Each row was made from one walk, in order. Every step used is in the known rows, and no mark comes twice. Write each row's walk.
Known rows:
buno-goved-vetefu-bufi-fifenor: [ 1.209 -2.656 -0.828 -0.699 -0.893 -0.715  1.341  1.233 -1.772  1.474
 -1.606  1.332  0.409  1.495  1.890  2.106  0.327  0.653 -0.689  1.131
  0.847 -1.534  0.199 -0.026 -0.621  1.729  2.146]
peke-moli-fifenor: [-0.786 -0.741 -1.127 -1.066  0.438 -1.239  2.235 -0.090 -0.210 -1.444
 -0.841 -1.025  1.155  2.003  1.140  1.526  1.256 -0.477 -1.534 -2.141
  2.027  0.858  0.981 -2.054  0.149 -0.875  3.029]
vetefu-moli: [ 0.030  0.321  0.650  0.203  0.020  0.613  1.793 -1.118  1.309 -1.386
  0.014  1.606 -1.831 -0.177  0.397  1.279  0.275  1.841 -2.262 -0.094
 -1.816 -0.994  3.331 -0.163  0.607 -3.037  2.032]
bufi-fifenor: [ 1.438 -3.165 -1.794  0.450 -0.557 -0.249 -0.525  0.168  0.410  1.866
 -1.106 -0.918  1.518  1.319  3.258 -0.427  0.482  0.249 -0.029 -1.753
  2.328 -1.417  1.381  0.491  0.621 -0.135  0.381]
buno-goved-vetefu-moli-peke: [ 0.157 -3.532  0.951 -1.263  0.797 -0.194  1.942 -0.377 -0.652  2.434
 -0.398  4.504  0.578  2.162  0.072  2.128 -0.472  2.370 -0.999  3.082
 -0.987 -1.962  1.827 -1.427 -0.800  0.042  2.756]
fifenor-bufi-buno-goved-vetefu-moli-peke: [ 0.307 -3.585  0.529 -1.145  0.995 -0.097 -0.671 -1.057 -1.551  0.834
 -1.201  3.564 -2.789 -0.795  0.061  1.276  1.565 -0.978  0.524  1.290
 -2.287 -2.187  2.074 -1.764 -0.205  1.055 -1.201]
vetefu-bufi: [ 1.565  2.357  0.850  0.100 -0.348 -0.380  1.802  0.253 -1.388 -2.304
 -0.520 -1.556 -2.224 -1.200  0.666  0.830  0.000 -1.242 -0.168 -2.163
 -0.947  0.480 -1.226  0.607 -0.601 -0.508  1.359]
buno-bufi-fifenor-moli-peke: [ 2.866 -4.232 -1.509  0.979  0.523 -2.312  1.069 -1.724  2.931 -0.221
  1.809  0.842 -0.512  1.261  0.270  0.856 -0.500 -1.151  2.766 -1.309
  1.379 -1.812  3.478 -0.734 -0.756 -0.302  0.089]
fifenor-moli: [ 1.464 -3.475  0.482 -0.107  0.429  0.651  0.313  0.506  2.598 -0.686
  2.724  0.703 -1.310  0.417  1.624  1.321  0.298 -1.754  0.427  0.168
 -0.277 -1.211  1.557 -1.020  1.251 -1.365  1.276]
vetefu-bufi-fifenor-moli-peke-goved-buno: [ 2.072 -1.710 -1.886  1.437 -0.354 -0.300 -0.043  1.330 -0.590 -0.614
 -1.674  0.088 -0.172  0.345  2.310 -0.902 -0.490 -2.034  1.526 -0.815
  1.024 -2.910  0.234 -0.374 -0.310  0.948 -0.891]
buno-goved-peke-moli: [ 0.033 -3.753  1.749 -0.472  1.377  0.705  1.226  1.170 -0.674  2.293
 -0.426  1.599  3.721  6.900 -0.697  2.645  0.155  1.518 -0.948  3.850
 -1.394 -0.978  0.299 -1.930 -1.074  0.300  4.750]
fifenor-bufi: [ 1.724 -1.153 -0.329 -0.581 -0.473 -0.657 -0.622 -1.185 -0.524  1.073
 -0.566 -0.074 -1.765 -0.684  1.741  3.652  1.235 -2.860 -0.877 -1.151
 -1.520  0.938  1.111 -0.269  0.253  1.079 -0.920]
peke-goved-buno-bufi: [ 0.786 -0.649 -3.504  0.607  3.043 -1.157  3.676  0.871 -0.916  0.993
 -1.098  1.957  0.221  2.324  1.476  3.640 -0.051 -1.298  1.418  1.170
 -0.897  1.830 -1.657 -1.002 -0.975  1.388  1.006]
peke-moli-fifenor-bufi-buno-goved: [-1.079 -2.570 -2.095 -1.264  0.104 -1.233  0.313 -0.067 -1.669 -1.823
 -2.442  0.402 -0.154  1.861  0.416  2.259  2.279 -1.709 -0.873 -1.372
  0.053 -0.285  1.003 -3.010  0.327  0.494  1.572]
peke-goved: [ 1.312 -1.860 -2.396 -0.350  1.736  0.268  1.581  1.038 -0.497  1.036
 -1.033  1.497  1.549  2.381  1.767  2.898  0.721 -0.170  0.060  0.951
 -1.280  0.980 -2.042 -0.827  0.604  0.984  2.769]
buno-bufi-fifenor: [ 2.370 -1.742 -2.443  0.950  0.160 -2.422  2.087 -1.517  1.525 -0.133
  0.404 -0.404 -0.579  1.139  0.874  1.807  0.171 -0.364  1.344 -1.994
  1.408 -0.027  2.439  0.474 -0.760 -0.151  0.647]
fifenor-bufi-buno-goved-vetefu: [ 0.605 -3.522 -0.559 -1.222  0.805 -0.176 -0.499  0.148 -1.829  1.069
 -1.018  2.032 -2.777 -0.662  1.369  2.127  2.238 -2.085  0.730  0.833
 -1.635 -0.730  0.232 -1.140  0.194  1.877 -0.908]
moli-fifenor-bufi-buno-goved: [-1.547 -4.571 -4.480 -0.383 -1.418  0.323 -1.356  0.499 -1.882  0.006
 -2.673  0.194 -1.903  0.767  0.456  0.445  1.774 -2.437  1.477 -0.994
 -1.496 -0.434 -0.169 -1.899 -0.345  2.213 -1.528]
peke-goved-buno-bufi-fifenor-moli: [ 1.409 -3.009 -4.678  1.391  1.790 -1.001  2.111  1.318  0.759  0.789
 -0.790  1.980  0.693  2.577  2.540  2.967  0.254 -1.709  1.652  1.589
  0.378 -0.280  0.441 -0.928 -0.178  1.478  0.151]
goved-peke-moli: [ 0.229 -1.600  3.635 -0.030  2.015  1.016  2.206  0.614  1.022  1.508
  1.420 -1.015  2.461  4.877  0.655  0.699  0.906  1.028 -0.981  2.028
  0.989 -0.031  1.343 -0.547 -1.352 -0.818  3.666]
goved-peke-moli-fifenor-bufi: [-0.871 -2.867  0.789  0.241 -0.219  0.792  0.654  0.272  0.678  1.308
 -0.050 -1.674  1.797  4.635  0.475  1.073  1.711 -0.583 -0.919  1.214
  0.948 -0.033  2.180 -0.808 -1.779  1.083  1.856]
vetefu-moli-peke-goved-buno: [-0.346 -0.834 -0.032  0.295  2.224  0.415  1.985 -0.703 -0.205  0.965
 -1.458  3.866  0.256  1.446  0.051  0.438 -1.062  1.256 -0.172  1.624
 -1.857 -1.496  1.498 -1.669 -0.491 -1.427  0.935]
fifenor-moli-peke-goved: [ 1.975 -5.196  0.077 -0.335  1.946  0.509  0.051  0.281  1.668  0.817
  1.676  2.640  1.064  1.943  0.813  0.650 -0.515 -1.663  2.195  1.537
 -0.801 -1.873  0.151 -2.428  0.656  0.176  1.420]

Which walk is each row?
[ 2.812 -3.365 -2.409  1.160 -0.197 -2.114  1.324 -1.078  3.297 -1.058
  1.915  0.065 -1.362  1.005  1.072  1.969  0.414 -1.129  1.705 -1.327
  1.278 -1.381  3.868  0.002 -0.121 -0.412  0.455] => buno-bufi-fifenor-moli
[-0.950 -0.647 -0.103  0.250  0.353  0.899  1.279  1.769 -2.375 -3.055
 -2.013 -0.803 -1.397  2.098 -1.096 -1.457  1.186 -0.321  1.404  0.024
 -1.234 -1.626 -1.403 -1.276 -1.450  0.222  2.043] => vetefu-bufi-buno-goved-peke-moli-fifenor
[-1.403 -3.389 -3.848 -0.184 -1.150  0.446 -1.028  0.162 -1.208 -0.483
 -1.840 -1.090 -2.699 -0.671  1.181 -0.403  2.103 -2.738  1.668 -2.273
 -0.465  0.154  0.069 -1.239 -0.263  1.717 -2.261] => moli-fifenor-bufi-buno
[ 0.162 -2.983 -0.414 -0.904  0.287  0.144 -0.303 -0.490 -1.093 -0.072
 -1.194  2.841 -3.597 -1.004  0.763  2.191  2.319 -1.071 -0.510  1.187
 -2.484 -1.659  2.344 -1.082  0.552  0.679 -0.777] => fifenor-bufi-buno-goved-vetefu-moli
[ 0.054 -4.705  0.781  0.072  0.679  1.784  0.478  1.486 -0.776  3.601
 -0.294  1.528  2.814  6.255 -0.649  1.723 -0.409  1.480  0.510  4.140
 -2.208 -0.932 -0.707 -1.044 -1.499  1.006  3.205] => buno-goved-peke
[-1.526 -2.068 -1.372 -0.593 -0.840  0.349  1.898 -0.417  0.850 -0.437
 -0.147  1.251 -4.074 -2.338  2.127 -0.068  2.479  0.503 -1.169  0.124
  1.058 -1.062  3.976  0.318 -0.373  0.162 -0.813] => goved-vetefu-moli-fifenor-bufi-buno
[ 1.780 -4.692  1.903 -0.482  1.595  0.431 -0.108 -0.435  1.955  0.687
  2.808  1.605 -0.115  0.832  0.628 -0.420 -0.921 -1.674  2.160  0.276
 -0.239 -1.964  0.958 -2.054  0.378 -0.967  0.566] => fifenor-moli-peke
[ 1.702 -6.218 -2.410  1.025  0.727  0.043 -1.220  1.031  1.142  2.643
 -0.650  1.711  2.279  2.469  3.246 -1.060 -0.553 -1.240  2.225  0.529
  2.302 -3.430  1.640 -1.387  0.608  0.812 -1.097] => bufi-fifenor-moli-peke-goved-buno
[ 0.297  0.784 -0.887  0.666  2.576 -1.602  3.882 -0.136 -0.616  0.708
  0.392  0.567 -1.899  0.562  1.022  2.327 -0.761 -1.809  1.697 -0.690
  0.279  1.977 -0.343 -0.574 -1.773 -0.318 -0.786] => goved-buno-bufi
[-2.446 -3.736 -2.407  0.890 -2.040  1.894 -0.570 -0.109  0.288 -0.716
 -2.136  1.624 -2.192  2.192 -1.018  0.106  1.518  0.790 -0.594  1.813
 -3.052 -2.630  3.919 -1.120 -0.840 -0.130 -0.154] => vetefu-moli-fifenor-bufi-buno-goved-peke
[ 1.151 -2.637 -1.597  1.381  2.044 -1.770  1.944 -0.404  0.813  1.529
  0.488  1.247 -0.555  1.231  1.561  0.240 -1.296 -2.035  3.145 -0.515
  1.918 -1.126  1.796 -1.053 -1.472  0.110 -2.044] => goved-buno-bufi-fifenor-moli-peke
[-0.796 -3.892  1.579 -0.592  3.186  1.695  0.931  1.708 -1.307  0.457
 -0.463  1.514  0.815  4.197 -0.766 -0.968  1.383  1.031  1.604  2.503
 -1.328 -1.723 -1.060 -2.217 -0.425 -0.507  2.986] => bufi-buno-goved-peke-moli
[-0.339 -3.379 -0.436 -1.055  2.592  1.141  0.443  1.291 -2.124  0.034
 -0.968  2.124 -0.777  1.671 -0.085 -0.535  0.863  0.273  2.395  0.710
 -2.131 -1.142 -2.229 -1.983  0.534 -0.618  1.595] => bufi-buno-goved
[-0.622 -2.801 -3.725 -0.334  0.251  0.577  1.606  0.792  0.200 -0.109
 -1.569  2.516 -1.983 -0.376  2.341  1.877  2.859  0.151 -0.729  1.801
 -0.348 -0.630  1.661 -0.325  0.220  1.848  0.534] => peke-goved-vetefu-moli-fifenor-bufi-buno
[ 1.006 -2.067 -2.421  1.517  1.355 -1.568  2.128  0.179  1.045  0.731
  0.491  0.483 -1.346  0.805  2.356  1.285 -0.466 -2.058  2.045 -0.657
  1.759 -0.546  2.163 -0.429 -0.873 -0.133 -1.488] => goved-buno-bufi-fifenor-moli
[ 1.301 -2.253 -1.644 -0.934  1.876 -0.008  2.941  1.326  0.015  2.180
 -0.070  1.857  0.897  1.128  3.302  2.894  1.505  0.398 -0.445  1.974
  1.057  1.100 -1.212  0.030  0.054  2.043  2.658] => peke-goved-vetefu
[ 0.355 -3.491  0.745 -0.703  1.267  0.292 -0.873  0.198 -1.498  0.479
 -1.275  1.262 -0.857  2.313 -0.033  2.054  2.276 -1.793  0.233  1.623
 -2.215 -1.247  0.781 -1.938 -0.159  1.212  0.475] => fifenor-bufi-buno-goved-peke-moli
[ 0.499 -1.480 -1.907  1.168  1.647 -0.860  2.062 -1.456  0.782  0.477
 -1.727  3.596  0.286  1.732 -0.028  0.625 -1.031  1.518  0.619  0.974
 -0.862 -2.202  3.295 -1.282 -1.014 -0.955  0.319] => vetefu-moli-peke-goved-buno-bufi-fifenor
[-1.321 -3.256  0.882  0.155  0.707  1.279  0.613  0.761  0.341  0.554
 -0.183 -1.459  0.811  3.901  0.339 -0.722  2.245 -0.509  0.189  1.005
  0.794 -0.559  1.600 -1.088 -1.594  0.739  1.219] => goved-peke-moli-fifenor-bufi-buno
[-0.347 -1.023 -1.619 -1.032 -0.551 -1.784  0.853 -0.820 -0.489 -1.408
 -1.405 -1.083  0.128  1.152  1.393  3.071  2.037 -2.028 -2.120 -2.263
  1.260  0.878  2.038 -2.047  0.196  0.380  1.421] => peke-moli-fifenor-bufi
[ 1.091 -2.046  0.748 -1.111  3.360 -0.081  2.135  0.424 -1.699  1.206
 -0.559  2.178  0.133  0.017  0.963 -1.205  0.134 -0.193  2.935  0.666
  0.404 -0.737 -2.595 -1.164 -1.163  1.747  0.830] => moli-peke-goved-vetefu-bufi-buno
[ 0.539 -3.717 -0.008 -1.578  0.737 -0.276  1.920  0.961 -1.223  2.919
  0.000  2.716  0.863  2.279  1.454  3.195  0.319  0.965 -0.527  2.445
 -0.255 -0.174 -0.390 -0.867 -0.442  1.234  2.814] => buno-goved-vetefu
[-0.779 -4.699  0.816 -0.199  2.625  2.347  0.277  1.889 -1.345  1.479
 -0.340  1.501  0.232  3.763 -0.675 -1.713  0.982  1.070  2.941  2.771
 -2.040 -1.739 -1.922 -1.470 -0.774  0.044  1.763] => bufi-buno-goved-peke
[ 1.403 -3.087 -2.173  0.453  3.117 -1.389  1.708 -0.276 -1.161  3.221
 -1.693  2.502  2.430  2.952  1.038  0.435 -1.378 -0.760  3.292  0.403
  0.805 -0.537 -0.999 -1.806 -1.642  1.783 -0.383] => moli-peke-goved-buno-bufi-fifenor
[-1.924 -5.476 -3.418  0.254 -1.453  1.403 -1.591  0.924 -1.353  1.153
 -2.199 -0.304 -1.054  2.684  0.098 -0.299  1.852 -1.757  1.971  0.726
 -1.434 -0.869  0.105 -1.398 -1.337  2.759 -1.304] => moli-fifenor-bufi-buno-goved-peke
[ 1.120 -1.670 -4.683  1.073  2.217 -1.342  2.616  1.021 -0.589  1.557
 -1.931  1.542  1.139  2.731  2.379  2.756  0.209 -0.940  1.388  0.799
  0.456  0.724 -0.752 -0.661 -0.765  1.761  0.411] => peke-goved-buno-bufi-fifenor
[ 1.643 -4.276  0.730 -0.417  2.307  0.548  0.946  0.997  1.086 -0.790
  1.747  2.443 -1.448 -0.354  1.136 -1.166  0.368 -1.855  3.151  1.213
  0.130 -2.665 -0.168 -1.734  0.116  0.487  0.585] => fifenor-moli-peke-goved-vetefu-bufi-buno
[-0.859 -1.264 -1.542 -1.099  0.375 -1.246  0.742 -0.351 -0.924 -2.228
 -1.543 -0.858 -0.881  0.362  1.123  1.346  2.631 -2.155 -0.964 -2.545
  1.068  0.227  1.513 -2.279  0.452  0.111  0.800] => peke-moli-fifenor-bufi-buno
[-0.766 -4.845 -0.570 -0.204 -0.610  0.349 -0.156  0.891 -0.971  2.184
 -1.636  0.978  2.927  6.472 -0.602  3.208  0.875 -0.040 -0.936  3.176
 -1.503 -0.988  1.068 -2.081 -1.464  1.849  3.006] => buno-goved-peke-moli-fifenor-bufi
[-1.965 -4.811 -0.360 -0.385  2.045  1.766  0.512  1.977 -1.513  0.231
 -1.210  0.910  0.854  4.666 -0.796 -1.603  1.578  0.961  2.084  2.142
 -0.928 -1.742 -1.044 -2.354 -0.838  0.174  2.284] => bufi-buno-goved-peke-moli-fifenor
[ 0.575 -2.475 -0.421 -0.442  3.737 -0.168  1.527  0.367 -1.936  3.665
 -1.388  2.643  2.576  2.614  1.118  0.096 -1.434 -0.946  2.632  1.100
 -0.395  0.220 -2.888 -2.215 -1.207  1.332  0.232] => moli-peke-goved-buno
[ 1.871 -5.488  0.441 -0.755  2.125  0.291  0.901  0.412  2.029  1.662
  2.381  3.056  0.599  1.184  1.781  0.685 -0.117 -1.275  1.937  2.155
  0.542 -1.820  0.889 -1.783  0.159  0.859  1.261] => fifenor-moli-peke-goved-vetefu
[ 3.098 -4.966 -2.533  0.659  0.915 -2.400  1.972 -1.075  2.955  0.566
  1.746  1.795  0.041  1.528  1.520  1.756  0.272 -0.825  2.369  0.377
  2.261 -1.790  3.399 -0.366 -0.802  1.215  0.537] => buno-bufi-fifenor-moli-peke-goved-vetefu
[ 0.674 -0.719 -2.509  1.282  1.608 -1.875  2.720 -0.079 -0.238  1.395
 -0.610  0.083 -0.660  1.001  2.137  1.194 -0.569 -1.279  1.786 -1.204
  1.788  0.520  1.106 -0.067 -1.450  0.178 -1.537] => goved-buno-bufi-fifenor
